Each row was made from one path, in order. Every step used is in the known rows, and no mark comes twice. Write each row's path.
In the rows, 128 means zero.
Known rows
govur -> relum -> vebirod: [101 132 116  90 114 162 106 152 111 161  91  72 131  97  98 140  86 121
 145 145 132 122 141 119 119 142 123]
savov -> roze -> govur: [ 97 129 140 100  87 172 112 102 120 129 113 129 132 140 123 113  90 134
 129 135 110 142 169  99 178 101 148]
nitev -> savov -> roze: [ 95 106 127 123 139 164 118  92 101 130 147  58 125 121 122 108  73 106
 181 124  83 116 162 136 179 144  92]
lokez -> nitev -> savov -> roze -> govur -> relum: [107 122 137 133  46 160 129 125  77 149 103  89 154 133  83  89  83 122
 165 148  88  98 169 167 208 110 132]
bipel -> lokez: [115 125  92  53 159 158 128 154 106 114 133  53 106 113 116 142  51 140
 165 130  81 172 109 133 167 121 114]
govur -> savov -> roze: [115 115 139 130 145 194  97 107  99 107 125  63  90 140 155 122  76  94
 115 114  86 124 176 106 116 124 121]
govur -> roze: [ 84 159 126  87 149 137 105 108 101 124 151  81 147 127 137 137  72 155
 128 126  83 178 154 125 142 130  99]
mado -> roze -> lokez -> vitem: [131 135  93 134 173 163 142 134 135 105 158 110 125 133 105 146 148 178
  82 131  95 177  60 126  72 134 111]
bipel -> lokez -> vitem: [135 143  72  40 156 148 148 147  97  84 131  47  88 115  95 164  47 153
 148 122  74 201  93 154 124 112  93]
vitem -> mado: [ 93 133 117  87 129 164  93 162  79 152 146  94 130 154 141 146  92 149
 117 130 141 142 145 110 146 146 120]
mado -> roze -> govur -> savov: [ 99 125 132 155 123 171 107  90 139 137 106  83 131 142 170  80 105 151
  65 125 125 123 129  92 139 115 139]
savov -> roze -> nitev -> mado -> vitem: [106 114 138 100 124 118 134  58 206 135 163 213  80 139 119 149  88 114
 133 106  70 149 160 147  77 110 124]
savov -> roze -> lokez -> nitev: [129 125 140 122 152 176 136 173  95 122 154 146 101 138  98 158 127 136
 137 136  75 141 134 142 141 121 147]
govur -> relum: [110 121 104 103 105 156 102 137  88 135 102  45 138 118 104 123  95 131
 127 139 103 154 121 124 144 137 128]
savov -> roze -> lokez -> vitem: [145 126 108 112 153 179 137 143 116  87 149 114 111 143  84 169 118 145
 119 132  81 180 119 120  79 120 116]
vitem -> mado -> roze -> govur -> relum: [ 93 136 112 151  48 171  92 140  95 158 115 119 182 162 128  87 141 162
  70 154 139 118 124  93 143 122 145]
savov -> roze: [100 121 136 103 130 172 111 106 100 115 136 102 105 128 129 135  98 110
 144 124  81 142 158 117 152 128 125]
govur -> savov: [111 123 124 111 162 173  99 126 103 133 115  32  99 129 158 125  68 125
 103 117 116 141 146 111 124 135 116]
mado -> roze -> lokez: [110 115 109 145 177 168 125 139 144 134 159 116 139 129 128 123 154 167
  99 141 102 149  76 106 116 145 130]
vitem -> mado -> roze: [ 85 136 121 127 133 166  97 136  92 146 162 119 132 155 161 120 138 151
  89 126 119 124 116 108 127 154 118]
mado -> vitem: [ 97 114 124  68 154 147 114 142 156 121 149 135 120 125 129 147  81 162
 145 116 123 189 129 133 141 118 102]
lokez -> nitev -> mado -> roze: [121 144 129 110 134 118 120  99 116 144 170 162  70 125 125 136 146 127
  96 135  74  98 118 174 137 157 135]
bipel -> lokez -> nitev -> savov -> roze -> govur: [114 129 125  83 102 156 155 138  98 124 132  96 119 128  95 101  41 132
 205 140  70 121 155 175 232  97 120]
vitem -> mado -> roze -> nitev: [ 60 144 131 141 135 143 131  96 122 175 149 132 124 149 172 117 128 146
  76 109 104 128  99 119  89 147 126]
lokez -> vitem -> mado -> roze -> nitev -> savov: [ 71 144 107 144 139 132 154  80 114 163 155  86 133 147 143 112  97 154
  99 100  98 131  83 160  74 152  71]
lokez -> nitev -> savov: [ 91 127 128  88 156 138 134 137  73 163 143  60 113 113 118 124  69 137
 172 126 102 121 128 186 203 152  98]
relum -> vebirod: [ 90 138 129  69 158 159 111 142 126 166 112  97 105  98 125 156  77 129
 151 131 141 130 146 116 138 148 114]

Write each row's path
[ 94 128 151 111  92 155 135 112  93 153 126 111 132 135 110 101  77 129
 171 135  96 108 173 162 222 113 126]	lokez -> nitev -> savov -> roze -> govur
[ 71 128 145 118 136 150 142  67 128 143 125 114  98 124 140 131  85 105
 128 106  65 147 141 124 112 121 133]	savov -> roze -> nitev
[123 109 142 133 140 136 122  55 203 128 151 173  67 151 144 137  69 100
 107  96  76 130 179 140  46 103 114]	govur -> savov -> roze -> nitev -> mado -> vitem
[ 54 119 124 148 162 126 155  43 149 178 140  67 131 106 151  82  92 130
 131 106  77 120  82 153 134 154  95]	mado -> roze -> nitev -> savov
[117 130 111 113 139 129 105  74 145 139 164 132  93 127 131 122 133 127
  94 136  87 112 117 134 124 163 126]	nitev -> mado -> roze
[ 84 165 122  93 137  91 121  46 152 161 158 131 114 129 132 141  66 142
 107 115  64 155 155 145  87 134 116]	govur -> roze -> nitev -> mado
[105 125 130 113 122 172 101 120 123 147  89  60 129 139 152 106  61 150
  94 128 145 146 156  93 155 110 136]	roze -> govur -> savov
[ 60 136 132 132 155 133 148  56 149 158 131 111 105 115 164 109 113 138
  89 105  75 144  84 130 103 138 127]	mado -> roze -> nitev
[133 146 140 140 104 138 109  94 138 155 131 152  83 147 145 101 121 140
  56 136 108  84 150 145 133 123 154]	lokez -> nitev -> mado -> roze -> govur -> savov
[112 128 102  62 160 142 154 163  79 135 145  40 104 105 103 128  33 138
 206 130  74 136 111 198 206 135  95]	bipel -> lokez -> nitev -> savov
[160 136  83 124 158 135 129 112 159 115 175 143  97 139  88 156 157 166
  74 143  91 147  77 140  57 147 115]	nitev -> mado -> roze -> lokez -> vitem
[136 143  89  97 153 173 116 200  93 127 159 106 142 166  96 173 115 185
  95 136 143 180 100 117  77 137 107]	roze -> lokez -> vitem -> mado
[ 45 152 125 119 159 109 144  54 124 172 150  50 162 119 140 107  35 152
 153 109  66 159 139 158 134 134  76]	govur -> roze -> nitev -> savov
[100 123 124  74 143  98 133  76 210 156 153 185  89 127 121 153  73 142
 124 110 103 166 128 152  86 124 116]	roze -> nitev -> mado -> vitem
[115 121 119 115 179 151 145 178 101 165 155  75 139 122  94 133  95 161
 163 141 113 131 105 174 179 152 111]	roze -> lokez -> nitev -> savov
[166 114 136 102 144 144 128 167 175 112 192 245  87 148  80 174 133 145
 143 138  84 139 157 168 103 114 132]	savov -> roze -> lokez -> nitev -> mado -> vitem
[106 125 117 164 161 166 131 190  90 171 188 120 152 157 123 115 147 171
 125 143 121  94  94 163 147 162 107]	vitem -> mado -> roze -> lokez -> nitev -> savov
[125 132 105 135  53 132  98  78 150 152 117 135 140 135 100  87 139 142
  79 161 107 106 126 116 139 128 155]	nitev -> mado -> roze -> govur -> relum
[ 91 115 132 117  97 164 119  86 121 146 125  86 153 136 113  86  66 127
 170 136 112 116 173 119 211 118 117]	nitev -> savov -> roze -> govur
[106 151 104 113 129 161 114 134  85 115 158 116 116 160 138 143 135 163
  71 119 109 154 101 131  84 146  96]	lokez -> vitem -> mado -> roze
[123 156  83  85  97 162 137 156 108 107 140 124 132 159 119 123  93 188
  97 135 110 165  95 124 119 102 113]	bipel -> lokez -> vitem -> mado -> roze -> govur
[107 119 122 152 182 153 147 153 117 156 172 102 138 123 112 110 139 164
 139 140  93 113  80 172 157 159 108]	mado -> roze -> lokez -> nitev -> savov
